Each row was made from one small tree. The marks that hang from a mark follow it in brackets, in alphabetical order. Every link used is in the known rows. Write each row's tree.
Known rows
tada(luzo(masag moli teba(piveg) vovug(ginu))): [ 1.24 -0.40 -2.32 -0.91 -2.71  1.02  4.49 -7.06 -0.55 -1.35 -0.02  1.10
 -0.64  3.28 -2.22 -2.06 -0.26 -3.18 -0.34  4.16 -4.69  4.06]
masag(luzo): [-2.31  2.08 -0.76 -0.67 -0.18  0.45  0.81  0.78  0.71 -0.76  0.91 -2.18
  2.79 -0.66 -1.25 -0.51  0.09  1.70 -2.54  1.31 -1.13  0.26]
luzo(masag moli tada teba(piveg)): [ 2.75 -2.87 -4.04 -1.92 -3.23 -3.01  5.73 -7.87 -0.23 -0.15 -0.11 -0.76
 -2.36  1.30 -2.62 -2.37 -2.74  1.21 -1.21  2.02 -3.11  2.86]
moli(luzo(tada teba) vemu): [ 4.68  0.45 -1.40 -3.26  1.27 -1.94  4.40 -3.31  2.44 -0.17 -0.06 -3.20
  2.54 -1.03 -2.54 -1.75 -5.08  1.07 -2.39 -0.10  0.38  2.42]
masag(luzo(tada vovug)): [ 0.39  2.39 -1.61 -0.21  0.47  1.44  3.02 -1.55  1.67 -0.25 -0.30 -2.52
  1.99  0.65 -3.20 -2.30 -0.73  0.25 -3.58  3.81 -3.00  3.51]
luzo(masag moli tada teba(piveg) vovug(ginu)): [ 1.94 -1.46 -2.80 -1.74 -1.54 -0.01  6.60 -8.20  0.88 -0.32 -1.12  0.48
 -2.29  3.35 -3.37 -2.18 -2.48 -1.87 -0.91  4.83 -6.44  4.61]
moli(luzo(masag) vemu): [ 2.38  0.88  0.46 -3.31 -0.66 -0.91  2.63 -2.89  1.01 -0.72  0.81 -0.36
  2.89 -1.75 -0.42 -0.82 -3.13  0.31 -2.43  1.08 -1.38  0.73]
tada(luzo): [ 0.72  1.13 -1.22 -0.01 -0.72  1.48  0.85 -2.70 -0.19 -1.28  0.45 -0.40
  3.37  1.56 -0.32 -1.96  1.79 -0.39 -0.98  1.13  0.61  0.80]
vemu(moli(luzo(masag tada vovug))): [ 2.88  0.53  0.77 -2.41 -0.71 -2.34  3.76 -4.17  1.16 -1.15 -0.50 -2.47
  2.94  2.05 -2.01 -4.48 -2.74 -0.32 -0.35  2.02 -1.01  2.34]
luzo(masag moli(vemu) tada teba vovug): [ 3.93 -0.66 -1.51 -3.65 -1.23 -0.73  8.48 -7.07 -0.47 -0.65 -3.30 -0.37
 -1.31  0.24 -3.65 -0.84 -4.16 -0.78 -3.92  3.05 -4.74  5.52]
ginu(vovug(luzo(masag teba(piveg)))): [-0.93  1.82 -1.47 -0.62  0.28  0.40  1.04 -4.93  2.31  0.45  2.57  2.58
  0.81  2.60  0.93 -0.49  0.21  1.11  0.41  3.85 -2.71  0.78]
tada(luzo(masag moli(vemu) teba(piveg))): [ 2.74 -1.05 -2.71 -1.39 -3.24 -1.60  4.52 -7.09 -1.46 -1.28  0.16 -0.14
 -0.17  0.00 -1.45 -1.61 -1.84 -0.16 -1.74  1.71 -1.20  3.12]
ginu(vovug): [-1.83  2.15 -1.84  0.10  1.08  2.17 -0.77 -1.72  0.96  0.04 -1.02  0.85
  2.87  1.62  0.17  0.91  1.14  0.90  0.11  0.81 -1.57 -0.84]
masag(luzo(moli teba vovug(ginu))): [-2.46  1.85 -0.56 -2.18  0.07  0.95  4.48 -1.19  0.55 -1.13 -1.65 -1.44
  0.88  1.15 -4.17  1.01 -1.83 -1.31 -2.37  2.65 -5.01  3.48]
luzo(masag moli(vemu) tada vovug(ginu)): [ 1.41  1.41 -0.08 -2.88 -0.47  1.88  7.61 -7.47 -0.19 -0.35 -3.42  1.81
  0.78  1.77 -3.16 -0.51 -2.05 -3.27 -2.73  4.72 -6.34  5.03]
moli(luzo(tada teba(piveg) vovug)): [ 4.62 -1.01 -3.18 -0.89  0.57 -1.33  1.98 -3.81  3.84  0.38  1.47 -3.08
  0.19  1.25 -3.33 -3.71 -3.76  0.74 -0.95  2.75 -1.41  3.71]
vovug(ginu luzo(teba)): [-2.50  2.54  1.74 -2.46  2.66  1.91  3.32 -2.27  2.61 -0.60  1.85  1.85
  2.66  3.37  0.12  0.00 -0.37 -0.79  0.09  2.72 -1.92  0.83]
luzo(masag moli tada teba): [ 2.12 -1.51 -2.48 -3.19 -2.65 -2.37  7.35 -6.92 -1.27 -0.79 -1.80 -0.53
 -1.10  1.38 -2.99 -1.11 -2.88  0.28 -2.24  1.20 -3.60  2.79]
luzo(moli vovug(ginu)): [-1.88  1.07  0.15 -1.46  0.37  2.79  2.78 -2.85  0.27 -0.48 -3.07  1.51
  1.73  2.58 -2.99  0.82 -0.23 -2.17 -0.42  2.97 -4.92  2.83]
piveg(teba): [-0.50 -0.11 -1.58  1.21 -2.28  0.94  1.06 -1.73  2.22 -1.04 -0.12 -0.20
  0.74  0.93  1.67 -0.42  0.61  2.10 -1.25 -0.14 -0.03 -0.64]
vemu(moli(luzo(masag teba))): [ 1.43 -0.58  0.98 -3.63 -1.07 -3.85  3.06 -2.40  0.54 -2.11  0.78 -3.37
  2.53  0.82 -0.71 -2.61 -3.69  0.87  0.36 -0.91  0.70 -0.23]

Which tree is each row?
[-1.84  0.65 -1.80 -2.19 -1.29 -1.61  3.66 -0.93 -0.34 -1.13 -1.09 -2.64
  0.82 -0.57 -3.63  0.57 -2.21  1.56 -2.93  0.20 -2.13  1.89] => masag(luzo(moli teba))
[ 3.03 -0.87 -1.85 -4.01 -1.79 -2.22  8.30 -7.17 -1.11 -0.85 -2.46 -0.81
 -0.61 -0.39 -2.71 -0.39 -4.12  0.46 -3.34  0.99 -3.00  3.62] => luzo(masag moli(vemu) tada teba)
[-0.91  3.22  1.37 -2.32  0.81  1.94  5.34 -6.04  2.01  0.02  1.84  3.50
  2.81  4.06  0.05 -1.92  0.69 -1.63 -0.95  5.04 -3.85  1.89] => vovug(ginu luzo(masag tada))
[ 0.41 -1.08 -0.96 -1.46 -0.34  1.81  3.11 -4.05  1.84 -1.18  1.46  0.22
 -1.32  2.50  0.24 -1.43 -1.08 -1.79  0.01  4.30 -5.23  1.61] => luzo(masag teba(piveg) vovug(ginu))
[-1.98  1.30  0.35 -1.00  2.21  1.34  1.91 -3.15  3.78 -0.15  3.31  1.56
  1.62  3.59  0.71 -1.14 -0.40  0.03  1.05  3.60 -1.61  0.69] => vovug(ginu luzo(teba(piveg)))
[ 3.20  2.64  0.29 -2.21  2.57  1.69  3.82 -3.48  3.21  0.00 -0.84 -0.78
  3.70  0.84 -2.86 -1.79 -3.17 -1.90 -2.05  3.22 -2.65  3.66] => moli(luzo(tada vovug(ginu)) vemu)
[ 0.41  0.18  0.75 -4.17 -0.46  1.20  7.19 -5.11 -0.54 -1.35 -2.95  1.19
 -0.29  0.95 -2.18  1.46 -3.11 -2.69 -2.20  3.12 -6.09  3.73] => luzo(masag moli(vemu) teba vovug(ginu))
[ 3.36  0.76 -0.56 -3.27  0.32  0.02  5.78 -5.02  2.27 -0.72  0.69 -0.91
  0.75  2.62 -2.70 -2.53 -3.14 -2.59 -1.52  3.24 -4.87  3.24] => moli(luzo(masag tada teba vovug(ginu)))
[ 1.35 -1.40 -0.59 -1.40 -0.02 -3.67  0.57 -1.52  2.42 -1.15  1.32 -4.36
  2.32  0.81 -0.92 -3.40 -3.76  2.16  1.95 -0.92  2.65 -0.25] => vemu(moli(luzo(teba(piveg))))
[ 0.37  0.68  1.77 -2.83  1.57 -1.04  2.36 -1.04  2.12 -1.78 -0.52 -3.20
  3.47  2.43 -1.83 -2.08 -3.29 -1.20  1.34  0.52 -0.29  0.89] => vemu(moli(luzo(teba vovug(ginu))))
[ 1.78  1.33 -0.33 -3.00 -1.52  1.50  6.82 -6.40 -1.46 -1.92 -2.03  1.03
  0.83  1.81 -2.47 -0.33 -1.41 -3.71 -2.26  3.16 -4.48  4.55] => tada(luzo(masag moli(vemu) teba vovug(ginu)))
[-2.81  3.32  0.40 -0.81  1.22  3.15  1.70  0.36  1.67 -0.81  0.07 -0.85
  3.06  1.16 -1.76 -0.20  0.54 -1.38 -2.03  3.73 -4.27  1.69] => masag(luzo(vovug(ginu)))
[ 0.77 -0.88 -1.07 -3.00 -0.19 -1.20  4.44 -2.97 -0.28 -0.90 -2.62 -1.20
  0.71 -1.22 -2.23  1.43 -3.67  1.31 -2.03 -0.80 -0.92  1.99] => luzo(moli(vemu) teba)
[ 1.40 -2.53 -2.18 -2.65 -2.57 -2.22  4.48 -5.63 -0.37 -0.77 -0.45 -0.17
 -1.60 -1.24 -1.05 -0.23 -3.40  1.37 -1.59  1.32 -2.46  2.21] => luzo(masag moli(vemu) teba(piveg))
[ 3.76 -0.15  0.20 -3.28 -0.39 -3.10  5.06 -4.19  1.35 -1.49 -0.30 -3.47
  1.78  1.94 -2.42 -4.33 -4.24 -0.21 -0.39  1.28 -0.72  2.67] => vemu(moli(luzo(masag tada teba vovug)))
[ 0.65  1.93  0.14 -2.00 -0.28  0.17  4.55 -5.75  1.64  0.31  1.92  2.28
  2.07  2.45 -0.18 -2.68  0.01  0.51 -2.04  4.32 -2.23  2.38] => vovug(luzo(masag tada))
[ 0.12  2.50 -1.04 -2.46  0.98  0.63  7.21 -3.67  0.85 -0.80 -2.83 -2.22
  1.32  0.52 -5.20  0.13 -3.51 -1.46 -3.83  3.17 -4.68  5.26] => masag(luzo(moli(vemu) tada teba vovug(ginu)))
